Each row was made from one small tree. Brackets hold a mark, then the marks that hang from it, in alphabetical order. Every link used is in the known rows. Write each row's tree.
Known rows
(kupa (voze viti)): [  3.0   6.4  13.0  -5.9  21.2  24.4 -11.2   6.0  -3.1   4.7  10.7  12.6
   8.4 -13.9 -10.6  16.6  12.7  12.6   4.3  -9.4  -8.0   4.5   5.1  -3.4
 -24.1  -0.8  -2.5  20.1  21.8  -8.4   8.6  -6.0  -9.6 -33.2  -8.0   7.2
  -0.7]
(vovovu meke (viti (duga totiv) lalet)): [  4.9  16.1   4.5  23.2   2.4  16.7   3.7  13.8  -5.5 -16.1  13.0  23.4
  -9.0  -9.0 -32.2 -16.8   0.5 -16.7   4.2  14.7   0.0   2.1   0.8  -7.4
  -5.1 -42.0   8.3   9.2  -6.3  -6.7  -4.2 -16.1   3.0 -25.8   7.8  28.6
   8.3]
(vovovu (viti duga)): [ 10.6   1.8   6.3  15.5   9.1  14.8   0.6  13.5 -20.0 -13.8  13.0  19.6
 -15.4 -12.9 -12.7 -12.6   7.2 -15.2   5.0  25.2  -5.9  -4.7  -5.1  -9.8
  -8.2 -14.2   4.6  18.8  -6.7  -4.5  11.1  -5.2   4.1 -23.8 -10.8  10.8
   0.9]
(duga totiv (viti lalet vovovu)): [  6.9  16.9  -0.2  14.8  14.7  14.2   3.6  14.4  -2.8   2.1  -8.5  48.3
 -16.8  11.3 -34.3  13.2 -15.0   3.1   2.1  -5.7  -9.0  18.4  10.8   5.2
  -3.0 -11.9   7.2  -1.8   4.5 -23.4 -28.8 -15.4   2.9 -19.8   4.8  18.3
  -2.8]
(vovovu (viti (duga (totiv kisuvap)) lalet)): [ -2.6  18.0  -3.2  28.2 -13.9  27.0  -1.2   2.0  -5.0 -24.3   5.4  27.8
 -11.7 -11.0 -23.2  -5.9  -2.5 -30.7  12.9  -7.4  -6.1   7.9  -0.2  -7.5
 -10.2 -16.3   0.6  18.7  -4.0 -11.0   0.2 -29.4   3.6 -20.5   2.3  32.2
  20.3]
(duga (totiv kisuvap) (viti lalet (vovovu meke))): [ 10.6  19.0  -0.6  12.8  -5.0  16.1  10.9  21.6  13.6  -6.2   3.3  31.9
   0.5  31.7 -28.2  -6.3  -8.9 -16.6  10.7   8.3  -1.9  25.2   9.1  -6.3
  -4.2 -31.7   6.3   0.9   0.7 -16.3 -36.6  -8.0   4.9 -18.7  -1.5  32.4
  12.0]
(kisuvap (totiv (duga (viti lalet (vovovu meke))))): [  7.1  10.1   9.4  -3.9   5.6 -19.1  -3.3  24.7  -6.8  -2.4  18.8  48.3
  -4.6  51.1 -33.8  -0.8 -29.4  11.7   6.6  38.5 -14.8   5.2   1.4  -5.8
   1.1 -46.1   1.0  10.3 -14.0  -1.8 -19.4   1.8   0.4 -27.0  -4.1  25.3
  -3.6]
(duga totiv): [ -4.7  10.5   6.6  16.8   9.5  26.0   7.5  -0.5   0.5   1.5  -4.9  26.4
 -10.5  -7.3  -5.0   3.3   2.1 -10.0   6.6  -1.2  -4.7   9.3 -20.2   2.3
  -7.9   8.1   2.9  15.7   4.1 -10.9 -17.6 -21.2  -1.1  -1.1  -5.3   6.8
  12.8]
(viti (duga totiv) lalet (vovovu meke)): [  4.5  11.7   5.9  24.2   3.5  -5.9  -1.4   8.7  -1.0  -5.6 -12.2  36.5
 -22.0  16.8 -31.2 -24.9 -23.4  -1.2  -0.6   8.1 -13.5  15.6   9.7   3.5
   2.8 -28.5  10.3   1.7 -14.9 -10.2 -20.0 -14.8   6.3 -12.6  12.7  32.2
  -7.3]
(kupa (voze (viti duga lalet (vovovu meke)))): [ 16.9  10.2  10.9   3.0  14.4  -1.5 -23.5  19.9  -5.5  -5.5   5.0  25.1
  -4.1  11.2 -38.4  -8.1 -17.5  17.9  -1.5   3.1 -16.5   8.7  31.2  -1.3
 -12.4 -44.3   9.1   6.0   1.9  -6.2   7.9  -0.6  -4.2 -46.9   7.1  35.4
 -20.7]
(viti (duga (totiv kisuvap)) lalet): [-12.3  12.0   1.2  29.7 -10.7  20.8  -1.2 -10.1   7.9 -17.0  -9.8  37.7
 -10.9  -4.5 -17.0 -14.5 -15.9 -28.5  12.3 -12.4 -10.0  17.5  -1.6  -0.1
  -8.3  -7.2   3.5  16.4   3.7  -8.4 -11.5 -31.0   1.8  -9.4   3.5  35.2
  16.0]
(totiv (duga (viti lalet (vovovu meke))) kisuvap): [ 17.8  19.7   8.5   5.8 -12.6  -8.8  -2.7  25.3   4.1  -0.3  12.5  39.9
  -3.7  51.5 -22.9 -13.8 -18.9  -5.8   7.3  14.9  -7.1  21.8  11.1  -7.8
  -8.5 -43.6   4.8   8.3  -9.2  -2.5 -19.3  -3.6  12.5 -25.1  -6.5  36.7
  -0.6]
(totiv (duga (viti lalet vovovu)) kisuvap): [ 13.2  20.4   3.4  10.5  -5.6  -3.2  -8.6  14.3  -4.5  -3.5   0.4  50.2
 -12.0  41.0 -23.7  -1.7 -24.5  -4.0   8.1   0.3 -14.9  17.8   8.4  -0.2
  -9.1 -16.9   1.6  10.8  -8.4  -9.2 -15.6 -11.4  13.9 -25.9  -5.7  33.5
  -1.1]
(kisuvap (totiv (duga viti))): [ -7.9   4.6  13.3  -7.0   6.1   5.4  10.2   5.7 -20.2  -6.8  21.2  47.5
  -1.7  20.7 -13.2  12.1  -3.0  -2.7   8.5  33.8 -10.7  -7.1 -21.6 -10.1
  -8.0 -17.7  -4.7  30.0  -3.1   0.9  -8.5  -3.7  -6.2 -14.1 -19.4   5.2
  15.1]
(voze (viti duga (vovovu meke))): [ 11.5  -1.7   9.6   3.0  16.0  -5.1  -0.7  24.8 -20.9   0.9  12.3  21.0
  -6.3  12.0 -23.6 -17.6  -8.9   0.2  -5.4  19.3 -13.5   4.5   8.7 -10.9
 -10.3 -31.6   8.6  15.2 -13.6   0.0   2.8   5.2  -1.8 -26.9   1.0  15.7
 -18.2]
(kupa (voze (viti vovovu))): [ 15.0   9.5  14.3  -6.1  19.0  10.1 -19.9  15.1  -9.0   6.0   1.1  19.4
  -6.0   7.1 -20.4  19.2   0.9  25.6  -0.7  -9.2 -14.8  11.0  12.6   1.3
 -16.1  -2.2   2.7  12.6  10.4 -15.3  -0.1   2.8  -4.8 -33.3  -1.9   8.9
 -15.8]

Which tree is each row?
[  3.4  11.2   3.5  14.0  -1.5  24.8  18.1   9.2  -2.2  -7.9  -4.3  37.9
  -6.8  24.0 -16.9   6.2   4.2 -20.3  16.1   3.2  -4.0  23.6  -7.9  -4.8
  -7.9  -0.7   3.0  16.2   0.8 -16.5 -28.4  -3.5   1.3  -7.4 -10.5  15.5
  15.9]
(duga (totiv kisuvap) (viti vovovu))
[ 21.9  17.8  10.9   0.5   7.0 -17.5  -2.1  29.3  -7.4   6.9  12.5  45.0
 -10.5  41.2 -31.1 -12.0 -20.1   8.7  -2.6  23.8  -8.8  10.9  12.1  -1.8
  -3.2 -42.8   7.8  -0.9 -13.4  -3.8 -20.0  -0.6  11.4 -27.2  -3.0  29.5
 -11.7]
(totiv (duga (viti lalet (vovovu meke))))
[ 11.4   8.7  -0.2  18.2   8.4   9.6 -14.8  16.6 -14.1  -9.9  10.6  26.9
 -16.7 -13.6 -23.0 -10.3 -12.7 -11.1   0.1   8.9  -7.8  -1.3   7.0  -5.9
  -8.5 -24.1   2.0   9.7  -7.9 -10.3  10.6 -14.7   6.7 -35.7  -3.9  26.5
  -6.8]
(vovovu (viti duga lalet))
[  8.4  -3.0   3.7   6.6  19.7  -2.4  -8.6  13.8 -28.1  -1.4   1.6  31.3
 -15.5  -0.4 -25.1  -6.1 -11.6   1.6  -6.0   3.0 -20.6   5.0   7.0  -5.9
 -12.6 -10.1   3.9  17.9 -13.4  -4.4   7.3  -1.5  -4.5 -24.4   1.9  10.7
 -20.1]
(voze (viti duga vovovu))
[-15.2   6.1   6.2  25.3 -10.0  26.7  12.2 -12.5   0.9 -23.0  -6.8  33.1
  -6.9  -5.5  -4.6 -16.4   0.4 -31.9  17.4  -0.1  -8.9  13.9 -15.2  -4.6
 -11.0   2.0   0.4  30.2  -5.6  -3.1 -10.8 -22.6   2.2  -0.9  -8.5  18.8
  22.2]
(viti (duga (totiv kisuvap)))
[ 15.6   7.7  11.4   8.4  13.7  16.5  27.6  23.6  -1.8   1.7   3.9  34.0
  -2.1  23.6 -26.5  -3.6   4.2  -6.5   6.4  25.6   2.1  13.3  -6.3  -3.5
  -2.1 -24.7   5.2   4.7  -2.3 -16.1 -33.1   5.7  -2.4  -9.6  -5.0  10.9
   5.7]
(duga totiv (viti (vovovu meke)))
[ -2.7   0.4   9.5  21.2   4.8   6.2   3.6  -0.6 -15.7  -9.5 -18.0  39.8
 -27.2   6.2 -23.2  -8.0  -9.9  -6.5   5.5   2.8 -19.6  13.4  -3.9   4.9
  -2.8   2.7   8.7  15.6 -14.8 -11.9 -11.6 -13.2   3.4  -2.2   2.0  15.8
  -3.6]
(viti (duga totiv) vovovu)
[  2.6  14.8   3.0  26.5 -15.7   5.5  -3.4   3.6  10.0 -15.8 -12.6  32.7
 -13.0  29.7 -22.9 -27.5 -25.0 -20.5  12.1   1.7 -12.6  24.5  10.7   0.8
   0.9 -25.8   8.1   7.1 -10.4  -7.4 -20.7 -14.3  10.9  -9.2   6.1  39.9
   2.6]
(viti (duga (totiv kisuvap)) lalet (vovovu meke))
[  6.3   7.4  20.4   9.6  10.6  14.5   1.0   3.6 -11.3 -13.7   0.1  27.5
   1.7   4.9 -36.4  -3.5   9.5  11.5   8.2   4.1 -14.1   8.9   9.1  -1.1
 -15.4 -26.6   3.1  20.7  -2.1  -8.3  -5.4   0.7 -11.2 -25.0  10.4  16.4
  -3.0]
(kupa (voze (viti (duga totiv) (vovovu meke))))
[ -7.0   9.7   8.7  -1.0   9.0  -2.3  -1.8   9.1 -10.9  -4.5  17.6  50.2
   2.0  15.2 -26.3  15.0 -23.8  -2.3   6.2  22.0 -15.2  -2.6 -10.0  -8.1
  -4.4 -28.2  -3.4  19.3   0.1  -3.6  -8.9 -14.3  -2.6 -22.3  -7.4  16.4
  10.3]
(kisuvap (totiv (duga (viti lalet))))
[ 20.8  13.1  15.7  -1.0  -8.5  -4.4  13.7  23.8  -3.5  -4.4  16.7  36.3
   0.9  52.9 -12.3 -14.3  -3.1  -9.9  12.6  27.5  -6.2  17.4  -5.3  -8.4
 -10.0 -31.3   2.2  18.5 -13.9   2.3 -18.0  10.8  11.1 -16.8 -15.9  19.1
   5.1]
(totiv (duga (viti (vovovu meke))) kisuvap)
[ 13.8  -1.9  12.0  12.0   3.8  -9.8   3.2  22.5  -5.5  -4.1  -0.3  26.0
 -16.1  25.8 -13.0 -32.0 -15.8  -2.8  -1.0  35.1  -8.7  13.4   2.2   0.3
  -1.1 -25.1  12.0   8.9 -20.3  -4.8  -7.9   8.1   8.8 -14.5 -10.0  21.9
 -15.3]
(viti duga (vovovu meke))
[ 16.0   8.0   1.4  16.0   6.6 -12.6 -12.6  21.4   3.7  -1.9  -4.7  30.7
 -20.0  23.7 -24.5 -30.6 -34.0   3.0  -3.8  18.2 -14.6  16.9  17.5   2.0
   1.8 -35.6  10.8  -2.0 -16.4  -5.2  -9.7  -5.0  10.1 -23.0  -1.7  35.3
 -21.0]
(viti duga lalet (vovovu meke))
[  2.1  15.4   2.1  16.9  -8.5   9.5  -7.3  11.1  -5.1 -10.6  -1.4  28.9
  -2.3  15.7 -34.2 -15.8 -17.2 -16.6   3.6 -10.1 -17.2  17.6  12.9  -9.5
 -12.1 -34.6   4.9  16.8  -5.1  -3.3 -10.8 -13.0  -0.5 -24.7  16.9  36.6
   0.4]
(voze (viti (duga (totiv kisuvap)) lalet (vovovu meke)))
[ 22.7  11.1   4.4   0.1  11.9  -1.1   2.1  36.8   2.1   6.0   9.5  30.3
  -4.5  27.0 -27.7  -9.8 -21.8   4.2  -5.1  23.4  -2.3  18.3  20.1  -4.9
  -1.5 -39.4   7.7  -8.4   0.4 -12.7 -25.9   4.3   7.5 -27.8  -9.8  26.5
 -15.9]
(duga (viti lalet (vovovu meke)))
[ -5.0   8.5   5.4  11.4  -1.2  35.6  25.5   4.7   4.1 -12.0   4.9  30.6
   6.3   0.7  -9.5   9.1  16.4 -31.5  17.2   2.5   2.0  15.2 -15.8  -9.2
 -15.7  -3.9   1.9  20.2  12.9 -11.5 -23.0 -12.6  -3.8  -4.2 -16.8   8.5
  30.9]
(duga (totiv kisuvap) viti)
[-12.3  10.1  -4.9  20.0  -4.4  24.4  -5.9  -4.9  -5.6 -15.2  -0.8  33.4
   0.7 -19.0 -28.5  -1.7  -7.8 -27.4   4.7 -25.2 -13.1  11.1   4.1 -12.2
 -15.3 -13.0   2.4  25.0   5.0  -4.9   2.8 -29.8  -7.6 -23.1   9.4  24.9
  15.3]
(voze (viti (duga (totiv kisuvap)) lalet))
[  1.6   6.4  11.7  -8.2   8.6  -7.3   2.2  11.3 -23.9  -5.5  13.4  48.0
  -9.5  38.9 -25.6  12.6 -17.8   6.2   9.9  31.9 -20.7   2.5 -13.2  -4.8
  -3.1 -13.7  -4.5  26.1 -13.2  -5.1 -14.8   2.1  -0.4 -13.2 -12.6   6.7
   5.5]
(kisuvap (totiv (duga (viti vovovu))))
[  1.2  13.1   9.2  21.8 -14.0  30.2  21.8   7.4  -5.5 -25.7  17.0  11.7
   0.2   3.5 -12.4 -23.6  20.5 -37.7  20.8  22.6   3.9   6.0 -15.6 -14.9
 -10.7 -30.0   4.6  24.2  -7.8  -0.2  -4.1  -6.7   2.7  -9.8  -7.0  18.5
  28.1]
(vovovu meke (viti (duga (totiv kisuvap))))
[  1.8  10.6   0.9  27.8   6.7   1.6 -11.2   0.1  -6.5  -6.9 -22.0  48.2
 -32.2   8.0 -30.1  -8.6 -27.8  -1.6   0.2  -8.8 -19.0  17.4   9.4  10.7
  -0.1  -6.1   8.5   3.2  -9.8 -12.8 -15.5 -24.6   8.1 -12.9  11.2  29.8
 -10.5]
(viti (duga totiv) lalet vovovu)
[-12.1  12.8   7.0  17.6  -3.2  32.8 -11.5 -14.4   4.2 -20.4  -6.2  32.2
   5.6 -22.0 -31.7   9.1   0.3 -12.4  16.2 -34.1 -14.0  11.4  14.3  -5.6
 -21.9 -14.6  -1.7  23.1  18.8  -8.5   7.2 -27.2 -12.6 -32.7   8.3  29.2
  15.7]
(kupa (voze (viti (duga (totiv kisuvap)) lalet)))
[  6.1  10.5   8.6  20.1   3.4  21.7  18.8  12.3 -15.4 -20.6  18.9  20.0
  -5.6  -7.0 -18.8 -15.2  18.7 -23.3  11.9  30.3   1.1  -5.7 -16.5 -11.7
  -7.5 -32.3   5.9  18.3 -10.3  -2.6  -3.5  -6.7   0.6 -15.8  -1.4  12.0
  15.1]
(vovovu meke (viti (duga totiv)))
[ 11.0  13.2   4.5   5.8  10.3   1.3  -2.9  10.6  -9.1   1.0   9.9  48.1
  -8.3   9.6 -22.1   5.9 -11.9   0.0   0.4   3.5 -10.0   5.3   3.4  -4.9
  -9.7 -22.8   3.1  10.8   0.9  -6.8 -10.6 -19.9   6.7 -26.0  -5.4  21.0
   0.7]
(totiv (duga (viti lalet)))
[  5.4  17.9  -3.6  17.5  -4.6  19.4   4.4  10.7   5.6  -6.7  -7.9  41.5
  -8.6  19.5 -27.6   9.3 -14.2 -15.4   8.4 -13.3  -7.7  25.2   9.2  -2.1
  -6.6  -8.1   4.7   3.0   5.7 -19.5 -31.1 -16.7   3.9 -17.5  -0.9  29.4
   8.7]
(duga (totiv kisuvap) (viti lalet vovovu))
[ -2.4  11.6   3.2  25.0 -11.4  35.2  15.3  -2.8 -11.5 -27.6   7.9  23.2
  -6.2  -8.5 -12.4  -9.3  14.9 -35.2  19.4   6.3  -3.9   5.9 -15.6 -10.5
 -10.1  -5.8  -0.3  30.3  -3.2  -4.7   1.4 -13.6   3.7 -11.0  -7.3  14.4
  26.5]
(vovovu (viti (duga (totiv kisuvap))))
[ 21.2   2.9  10.7  -1.0  14.9   4.0  16.3  37.8  -1.0   4.5  14.6  26.3
   0.7  31.0 -18.4 -10.2  -1.2   0.2   2.2  36.0   0.6  15.1   1.7  -6.7
  -3.5 -30.8   6.8   0.9  -5.7 -12.2 -22.0  14.5   4.5 -18.5 -15.9  10.8
  -8.1]
(duga (viti (vovovu meke)))
[  3.6   7.1  12.3  18.2   5.0   0.8  13.4   7.3  -8.3  -7.7  -6.5  31.3
 -20.3  19.8 -21.6 -23.4  -8.4  -4.4   7.9  20.3  -7.9  13.3  -5.7   4.8
   0.5 -23.6   9.3  14.1 -17.5  -5.7 -18.1  -7.2   3.3  -4.3   3.8  21.1
   1.1]
(viti (duga totiv) (vovovu meke))
[ -5.0   9.0  -4.0  20.1  -4.3  10.3 -14.1   4.3 -12.4 -13.5 -10.0  38.7
 -11.0   4.2 -34.4  -1.2 -18.6 -14.8   4.2 -28.9 -21.4  20.9  14.1  -6.7
 -11.4 -10.3   2.4  20.1  -4.9  -9.1  -4.7 -23.7  -5.2 -24.6  17.1  32.1
   0.7]
(voze (viti (duga (totiv kisuvap)) lalet vovovu))
[ -2.9  12.1  -0.2  28.9 -10.5   7.7  -9.2  -4.6   1.6 -17.7 -19.8  41.3
 -23.0  18.7 -21.8 -14.8 -28.9 -15.4   9.9 -16.9 -18.5  27.0   9.1   4.7
  -3.3  -3.9   3.6  12.3  -8.5 -11.0 -15.9 -22.7   9.7 -11.8   8.4  39.1
   1.5]
(viti (duga (totiv kisuvap)) lalet vovovu)
[ -8.8   7.1  14.3   7.7  16.5  30.9   1.9 -12.6 -16.9 -14.2  -0.4  29.8
   1.7 -27.9 -29.1  10.8  16.7   1.5   8.8 -12.1 -10.8  -1.1  -1.7  -3.3
 -20.4  -5.6  -0.5  31.1  13.7  -9.6   7.8 -17.4 -15.5 -24.4   2.1   6.2
  11.6]
(kupa (voze (viti (duga totiv))))
[ -4.7  15.7  -1.2  16.2  -1.3  32.3  11.9   6.2  11.2  -8.3   1.8  37.7
   4.2   1.4 -19.1   7.7  -3.0 -25.4  12.1 -12.7  -0.8  17.6   1.2  -7.8
 -12.5  -8.3   1.0  10.7  14.2 -18.2 -21.6 -23.9  -0.6 -16.6  -9.2  25.7
  23.3]
(duga (totiv kisuvap) (viti lalet))
[ 16.6  15.7   6.6   5.2  12.0 -11.7 -10.5  17.7 -14.3   4.9   0.6  55.9
 -22.5  29.7 -32.7   6.9 -25.0  11.9  -2.4   3.5 -15.5  10.9  13.6   4.6
  -4.1 -16.3   1.2   3.1  -8.3 -11.1 -13.7 -12.5  10.9 -27.8  -1.8  23.9
 -16.1]
(totiv (duga (viti lalet vovovu)))
[ -0.2  10.1  12.5  22.4 -11.4  10.9  14.5   3.7   3.2 -21.1  -6.9  29.0
 -13.0  30.6 -14.7 -30.8  -6.6 -24.1  14.5  16.5  -7.2  21.0  -8.6  -2.2
  -3.3 -19.6   7.9  19.8 -15.5  -4.4 -19.9  -5.7   6.0  -0.6  -3.9  25.5
  11.4]
(viti (duga (totiv kisuvap)) (vovovu meke))
[-10.2  14.1   6.4  14.6  15.9  26.4 -15.6 -12.3 -11.5 -12.5  -5.5  36.3
  -1.1 -31.2 -35.0  14.0  -1.7   6.0   4.0 -26.8 -14.7   3.9  16.2  -0.5
 -17.8 -16.7   2.2  20.1  17.7 -10.7   9.0 -28.4 -12.6 -34.3  10.1  19.6
   1.5]
(kupa (voze (viti (duga totiv) lalet)))
[ -5.0   7.7   5.4  26.3  -9.9  14.1   3.1  -4.6  -7.2 -14.9 -16.7  39.4
 -23.2  18.9 -11.6 -12.8 -14.3 -24.4  14.3  -3.0 -15.4  20.6  -5.0   3.1
  -7.1   6.1   5.1  22.9 -10.9  -7.7 -14.0 -13.2   5.8  -0.6  -1.8  21.5
  11.1]
(viti (duga (totiv kisuvap)) vovovu)
